What can hang from each mark:
q588: q375 q426 q699
q375: q588
q699: q588 q824
q802: q375 q426 q546
q824: q375 q426 q546
q546: q588
q290: q588 q802 q824

Each row was made from one small tree. The marks that hang from a mark follow it in brackets, in the order of their numbers. Every link used is in the known rows. Write each row's tree.
Known rows:
q824[q375[q588[q426 q699]]]: -1.448  1.993  2.688  0.096 -3.134  4.030  0.449 -0.647  1.318 -2.408 -2.002 -0.369 -0.231 -0.955 -4.789 -0.598  0.840 -1.266  3.137  2.172 -0.307
q290[q588[q699] q802 q824[q375 q426 q546]]: -1.868  1.625 -1.298 -1.724 -4.475  2.887 -2.172  0.384 -1.671 -1.383 -2.377 -1.349 -0.675 -1.279 -1.861  1.076  3.121 -3.698  5.244 -1.206 -0.719
q290[q588[q426 q699[q824[q546]]] q802[q375]]: -0.403  2.549 -0.585 -0.861 -1.262  3.141 -4.357  1.239  0.656 -1.081 -0.833 -4.756  0.869  2.904 -4.707  0.774  1.109 -1.510  2.316  0.187  0.068
q699[q588 q824[q375 q426 q546]]: -0.580  0.855  0.996 -1.718 -2.680  2.651 -1.912 -2.792 -0.779 -0.447 -0.092 -0.835 -0.381 -2.817 -0.260  1.134 -0.770  0.035  2.704  0.484 -0.389
q375[q588[q426 q699[q824]]]: -0.401  2.076  0.954  0.054 -0.611  2.978 -0.709 -0.617  3.369 -1.134 -1.261 -2.199  0.910 -0.968 -2.502 -0.402  0.615 -1.327  2.215  2.822 -0.775
q802[q546]: -1.349  2.229 -0.917 -0.812  0.070 -1.366 -2.317  1.799  2.006 -0.295 -0.573 -1.227 -1.468  0.724  1.487  0.860 -0.911 -2.607 -0.123 -0.194 -0.012
q375[q588]: -1.200  1.891  0.524 -0.379  0.081  1.852  0.560  0.013  0.935 -0.449  0.339  0.045  0.452 -3.257  0.156 -0.430  0.313 -3.099  0.044  1.805 -0.653
q290[q802[q426] q824[q546[q588[q375 q699]]]]: -2.596  2.609 -0.575 -1.080 -2.188  2.144 -3.434  3.037 -1.576 -1.873 -1.122  0.615  0.376  2.111 -2.635 -0.810  1.914 -1.427  2.712  1.239 -0.465
q699[q824]: -0.565  1.480 -0.923 -0.661  0.383 -0.889 -1.155  0.006  1.940  0.280 -0.182 -2.189 -0.748 -1.338  1.258 -1.122 -0.932 -0.789 -0.101  1.850 -0.686
q375[q588[q426 q699]]: -1.283  2.311  1.593 -0.021 -1.492  3.718  0.394 -0.020  2.413 -1.925 -1.206 -1.176  0.378 -0.072 -2.721 -0.281  0.843 -2.052  1.770  1.803 -0.541
q699[q588[q375 q426]]: -1.444  1.679  2.229 -0.465  1.157  4.593 -0.641 -0.634  0.060 -1.859 -0.274 -1.621  0.727  3.136 -1.771 -0.960 -1.476  0.700  1.072  2.562 -0.155
q802[q375 q426 q546]: -2.380  3.555  1.170 -0.180 -1.428 -1.254 -2.569  0.883 -0.464 -1.356  0.045 -3.728 -2.334  4.140 -2.304  1.046 -0.513 -0.001  0.245  4.577  0.307
q546[q588[q375]]: -2.529  1.778  1.539 -0.626 -0.023  3.431 -0.879  1.741 -0.808 -0.781  0.238  0.705  0.770 -0.044  1.158 -2.146 -1.110 -0.163  0.811  3.174 -0.151
q824[q375 q426]: -2.016  1.381  1.660 -1.114 -3.700  1.272  0.654 -1.943 -0.855 -1.000 -1.145 -1.911 -2.952 -0.930 -0.804 -0.818 -0.135  0.108  2.295  2.445 -0.284
q824[q375 q426 q546[q588]]: -1.907  1.286  1.613 -2.032 -4.249  3.699 -1.428 -0.396 -2.073 -0.922 -0.507  0.428 -0.777 -1.989  0.624 -0.138  0.442 -0.371  2.112  1.405 -0.299
q588[q375 q426 q699[q824[q546]]]: -1.069  1.310  0.331 -0.719 -1.584  3.049 -3.473  1.175  2.111 -0.591 -0.523 -1.659 -0.070  4.423 -1.339 -0.296 -1.268 -0.013  2.010  0.678  0.286
q802[q375 q546[q588[q426 q699[q824]]]]: -1.060  3.243  1.590 -0.152 -0.870  2.395 -4.491  1.797  1.978 -2.110 -1.207 -2.780  0.638  3.023 -2.964  0.663 -0.607  1.002  2.914  4.472  0.227
q375[q588[q426 q699[q824[q546]]]]: -0.028  1.714  0.039 -0.667 -1.280  3.434 -2.363  0.094  2.955 -0.614 -0.558 -0.951  1.315 -0.780 -1.660  0.882  0.576 -2.374  1.661  0.595 -0.473
q546[q588[q375 q426 q699]]: -2.560  2.165  2.590 -0.167 -1.567  5.461 -1.148  1.750  0.813 -2.318 -1.349 -0.497  0.768  3.254 -1.767 -2.004 -0.478  0.943  2.619  3.047 -0.092
q588[q375 q426 q699]: -2.219  1.878  1.804  0.013 -1.762  3.379 -0.670  1.035  1.545 -1.842 -1.179 -1.790 -1.002  4.976 -2.524 -1.475 -0.982  0.252  2.186  1.999  0.220
q588[q699]: -2.037  2.033  0.267 -0.110 -2.639  0.463  0.119  1.185  2.236 -1.283 -0.846 -0.423 -1.235  0.121  0.023 -0.716 -0.555 -1.808  1.097 -0.776 -0.288

Write each row's tree:
-3.267  4.143  2.331  0.267 -3.259  1.117 -3.013  2.311 -0.026 -2.554 -0.700 -1.847 -0.556  2.990 -2.895  0.881  0.109  0.307  2.260  4.345  0.279 -> q802[q375 q426 q546[q588[q699]]]
-0.027  1.192 -0.931 -1.273  0.560  1.338 -2.489 -0.302  1.206 -0.003  0.817 -0.017  1.455 -2.255  1.863  0.880 -1.248 -1.573 -0.161 -1.326 -0.564 -> q699[q588 q824[q546]]
-2.528  3.306  0.737 -0.775 -0.718  0.146 -2.982  1.524  0.690 -1.097 -0.934 -1.832 -0.296  0.602  0.703  0.300  0.484 -0.466  0.123  3.558 -0.548 -> q802[q426 q546[q588]]
-1.591  1.460  1.266 -1.563 -0.124  5.314 -2.803  1.962 -0.587 -0.912  0.132  0.022  1.151  3.166  0.085 -1.189 -0.467  0.064  0.399  2.153  0.004 -> q824[q546[q588[q375 q426]]]
-3.207  1.692  1.748 -1.183 -4.448  5.513 -1.779  1.313 -0.805 -1.219  0.277  0.911  0.058  1.031  0.827  0.108 -0.440 -0.701  3.118  0.569  0.327 -> q824[q426 q546[q588[q375 q699]]]
-0.936  2.569 -0.071 -0.939 -0.347  1.738  0.085 -0.890 -2.995 -1.550  0.177 -2.092 -1.149 -1.754 -4.240  0.324  2.167 -2.501  2.957  4.947 -0.690 -> q290[q802[q375[q588]] q824[q426]]
-1.772  2.884  0.982 -0.638 -1.338  2.686 -3.205  2.391  2.926 -2.294 -2.188 -1.173  0.337  2.372 -0.752  0.475  0.232 -0.901  2.130  0.932 -0.194 -> q802[q546[q588[q426 q699]]]
-1.242  1.365 -0.596 -1.220 -3.976  1.176 -2.148 -0.452  1.904 -0.117 -0.295 -1.974 -1.423 -0.366  1.172  1.147 -0.309 -1.260  2.484 -0.760 -0.225 -> q588[q699[q824[q426 q546]]]
-1.380  2.937 -2.062 -0.884 -0.263 -0.394 -3.826  3.712  1.275 -1.927 -2.245  0.686  0.119 -0.488 -0.724  0.568  1.573 -3.529  3.015 -0.833 -0.614 -> q290[q802[q546[q588[q699]]] q824]
-1.355  3.135  1.768 -0.786  0.419  2.660 -3.354  1.833  0.100 -2.128 -0.523 -2.446  0.087  3.692 -1.995  0.331 -0.497  0.542  0.965  4.849  0.142 -> q802[q375 q546[q588[q426]]]
-0.707  1.541  1.347 -0.230 -2.812  1.428 -1.407 -0.796  2.709 -1.651 -2.536 -2.515 -1.385  0.953 -3.513 -1.356 -0.211  1.158  3.274  2.198 -0.386 -> q588[q426 q699[q824[q375]]]
-1.112  1.078  0.960 -2.080 -3.308  3.013 -2.683 -1.097 -1.004 -0.067 -0.374 -0.455 -0.273 -3.247  0.725 -0.238  0.146  0.445  2.561  2.459 -0.535 -> q699[q824[q375 q426 q546[q588]]]
-1.365  1.145  0.540 -1.291 -5.613  1.515 -1.985 -1.083  0.827 -0.538 -1.023 -1.165 -2.066 -1.211 -0.964  0.748 -0.170 -0.500  3.847 -0.334 -0.027 -> q588[q699[q824[q375 q426 q546]]]
-0.969  1.366  1.538 -1.839 -2.043  3.979 -2.304  0.724 -0.680 -1.558 -1.251  0.315  0.281  0.495 -1.230 -1.011  0.392  0.120  1.087  1.545 -0.383 -> q824[q375 q546[q588[q426]]]
-1.293  2.838 -1.238 -1.372  1.009 -0.642 -3.659  2.685  0.903 -0.744 -0.965 -0.533 -0.182 -1.278 -0.483  0.100  0.218 -2.562  0.034 -1.005 -0.161 -> q290[q802[q546[q588]]]
-1.039  1.193  1.857 -0.958 -2.014  2.174 -0.438 -3.550 -0.358 -0.974 -0.765 -1.914 -0.674 -3.277 -1.131 -0.001 -0.813  1.137  3.193  2.857 -0.679 -> q699[q588 q824[q375 q426]]
